Each row was made from one walk, in order. Every step used is in the known rows, and no mark comes twice. Write each row's walk.
Known rows:
pozi > sideg > pefer: 3  -5  8  -11  5  -5  -4  -9  18  -21  4  -15  14  -2  -7  1  -1  5  -13  -23  0  6  2  19
midoz > sideg > pefer: -5  -9  6  -5  14  4  11  -15  18  -21  3  -12  19  -5  0  -9  -7  18  -14  3  -9  14  7  15
pefer > sige: 2  -6  2  3  3  -11  11  9  -2  0  13  -4  -3  -8  1  -14  14  -11  -8  -2  -6  9  10  14
rivizo > ragof > sige: -6  11  -3  -1  10  6  -4  -3  3  -5  9  -24  -17  0  -7  9  12  -12  15  11  -2  12  1  -6
ragof > sideg > pefer > rivizo: -3  -28  -5  -2  13  13  22  -11  8  -31  3  -26  32  -15  20  -18  5  11  -7  -2  -1  5  5  15
sideg > midoz > rivizo > ragof: 15  0  -6  12  -2  -4  6  -9  16  -6  10  -29  2  -6  -5  1  -11  8  2  45  -27  14  -5  9
midoz > sige: 1  5  9  5  10  0  -25  0  4  -6  1  -10  -18  -8  12  7  2  -19  -2  10  -6  14  9  -3
pozi > sige: 5  8  5  -1  7  3  -28  1  -2  -6  5  -12  -16  -3  -7  8  -2  -21  -2  -10  -14  8  6  15
pefer > rivizo > pozi > sige: 6  -11  -6  10  -5  4  8  -9  -4  10  17  -29  3  -12  20  13  -17  -8  -7  -16  -6  4  15  31
ragof > rivizo > midoz > sideg > pefer > sige: -3  -23  4  -1  8  6  33  -21  3  -8  9  -15  32  -13  7  -27  -9  12  -5  88  -10  13  16  28
rivizo > midoz > sideg > ragof: -6  15  4  9  10  16  29  -16  14  -8  12  -15  14  -4  -12  14  -23  22  -6  50  -18  18  11  13
rivizo > ragof: 6  12  -2  1  2  11  -2  -12  6  1  15  -18  4  3  -9  7  6  0  3  -4  -8  10  -3  -2
ragof > sideg > midoz > rivizo: 2  -18  -6  4  6  9  2  -6  12  -32  0  -24  10  -6  9  -3  -6  6  9  46  -19  10  1  13
narim > sige: 6  3  3  0  9  1  -5  -10  -1  4  5  -6  6  -3  -4  3  0  -20  8  12  -10  9  3  16
pefer > rivizo: 12  -15  -3  9  -7  -2  25  -9  1  -1  3  -24  8  -11  18  -3  -1  1  -5  5  1  2  1  6
sideg > ragof > rivizo > midoz: -5  3  -5  9  6  7  60  -3  -4  8  -6  -14  21  -14  0  0  -12  15  -2  64  -10  1  2  3
narim > sideg > pefer > rivizo: 9  -28  5  7  4  -8  28  -15  14  -8  5  -36  46  -7  8  -16  -5  13  -9  -4  2  12  2  23
pozi > sideg > ragof > sige: -5  12  6  -3  9  -7  21  7  13  -21  -6  -27  -17  -4  -10  25  3  -7  1  0  -2  9  3  4
sideg > pefer: -6  -8  -3  -3  10  -4  12  -1  6  -4  1  -1  20  -9  0  -19  0  14  -16  -19  -2  0  0  9
narim > rivizo > midoz: -6  -11  -1  5  -1  -3  -6  -9  8  6  10  -15  22  3  10  -7  -20  9  4  58  -11  11  2  11
rivizo > pozi: -11  -1  -7  2  -4  6  1  -1  -5  20  12  3  7  1  8  13  -17  5  1  -22  2  -3  11  19
midoz > rivizo > pozi > sideg > pefer: -1  -19  -6  -5  -5  -12  9  -11  8  -3  11  -36  19  -6  16  5  -25  8  -4  -18  0  9  9  23
pozi > sideg: 8  1  10  -10  -3  -3  -13  -8  14  -18  4  -14  -3  5  -6  16  -1  -6  -1  -8  0  7  2  13

Write each row's walk:
11  -15  5  -5  1  -8  13  -15  19  -22  6  -30  18  -9  5  -2  -2  6  -17  -17  0  8  3  23 -> pozi > sideg > pefer > rivizo
4  -8  -10  13  -6  -6  8  -2  9  6  8  -16  3  -7  5  5  -25  11  0  34  -20  6  4  22 -> sideg > midoz > rivizo > pozi
-5  -3  4  2  11  7  50  -11  10  -13  -9  -23  14  -9  3  7  -9  14  -4  47  -12  13  4  4 -> midoz > sideg > ragof > rivizo
-9  9  -2  0  -1  3  19  0  8  8  11  -15  5  -1  -1  32  -20  7  -5  -32  -3  4  11  25 -> rivizo > pozi > sideg > ragof
10  -13  6  -2  1  -3  12  -21  20  -20  12  -30  23  -9  1  -1  -11  11  -16  3  -4  11  8  29 -> pozi > sideg > pefer > rivizo > midoz
8  -24  5  10  4  -3  26  -20  15  -5  11  -35  51  -6  4  -15  -13  16  -8  14  -2  14  6  28 -> narim > sideg > pefer > rivizo > midoz
6  -12  3  2  11  8  27  -27  22  -21  12  -37  27  -11  6  -7  -5  19  -16  5  -13  21  7  17 -> midoz > sideg > pefer > rivizo > ragof
-8  2  -8  6  7  5  46  4  -8  15  -4  -18  10  -16  6  11  -13  2  -3  18  -11  0  7  16 -> sideg > ragof > rivizo > pozi > sige
-2  -13  3  1  15  5  25  -21  20  -25  9  -41  13  -12  8  -6  -1  11  -9  17  -8  22  9  15 -> midoz > sideg > pefer > rivizo > ragof > sige
-9  -8  -7  0  -2  -14  24  0  4  -4  4  -44  -2  -8  15  22  -23  -3  8  0  1  12  9  13 -> midoz > rivizo > pozi > sideg > ragof > sige
4  13  6  -2  4  -2  22  1  16  -15  -2  -22  0  -3  -11  26  -3  3  -7  -13  -7  8  0  7 -> pozi > sideg > ragof
-1  -15  -1  -1  -3  8  20  -17  -8  6  0  -6  22  -5  8  -14  -12  6  9  84  -2  -1  7  11 -> ragof > rivizo > midoz
11  -8  8  12  1  -3  1  -6  19  -5  3  -16  21  5  -12  2  -8  7  4  32  -15  12  0  23 -> narim > sideg > midoz
0  -6  -7  0  3  -8  7  -7  3  -10  6  -48  -7  -6  9  2  -2  -10  17  26  -3  16  -2  -9 -> midoz > rivizo > ragof > sige
8  -4  1  16  2  10  49  -21  12  -8  13  -36  20  -14  8  8  -19  18  -11  49  -15  16  11  16 -> pefer > rivizo > midoz > sideg > ragof
11  -8  -6  12  -4  -10  7  -2  12  -7  0  -18  0  -7  1  -4  -14  9  -1  48  -22  7  -4  11 -> sideg > midoz > rivizo
6  7  1  6  15  25  -17  -13  18  -25  16  -27  1  -4  -2  11  8  -5  7  30  -26  22  4  9 -> rivizo > ragof > sideg > midoz > sige
2  -19  4  1  10  2  28  -20  19  -22  5  -27  24  -12  10  -10  -8  19  -18  10  -8  15  8  18 -> midoz > sideg > pefer > rivizo
9  -13  -7  5  7  2  31  -16  11  -4  13  -31  30  -16  8  -18  3  14  -18  -14  -5  8  0  12 -> sideg > pefer > rivizo > ragof
0  10  8  10  8  10  -21  -10  5  -1  15  -8  -4  -5  1  7  -14  -6  -1  49  -12  16  15  9 -> rivizo > midoz > sige
-9  -4  0  3  9  10  52  -12  7  -4  -3  -21  17  -9  8  13  -17  17  -3  36  -11  12  10  13 -> midoz > sideg > ragof > rivizo > pozi
-3  -19  -9  5  4  11  3  -5  10  -23  7  -22  14  -7  14  4  -14  10  9  34  -17  9  7  24 -> ragof > sideg > midoz > rivizo > pozi
1  2  -3  -3  9  24  -5  -15  9  -21  15  -26  13  2  -2  7  10  0  11  2  -10  14  1  2 -> rivizo > ragof > sideg
3  -18  -9  -3  8  5  12  -18  10  -24  11  -49  26  -9  12  -8  -2  8  6  6  -9  18  -2  1 -> midoz > rivizo > ragof > sideg > pefer
6  -14  -8  -2  3  7  6  -18  7  -22  11  -49  16  -4  12  1  -3  0  13  15  -9  18  -2  -3 -> midoz > rivizo > ragof > sideg
-2  -3  -5  -5  15  22  3  -17  12  -24  16  -26  26  -4  -2  -5  11  8  1  -10  -10  14  1  8 -> rivizo > ragof > sideg > pefer
5  -20  -5  5  5  -5  32  -9  7  -5  3  -20  27  -17  14  -23  -1  14  -21  -12  -1  1  1  13 -> sideg > pefer > rivizo
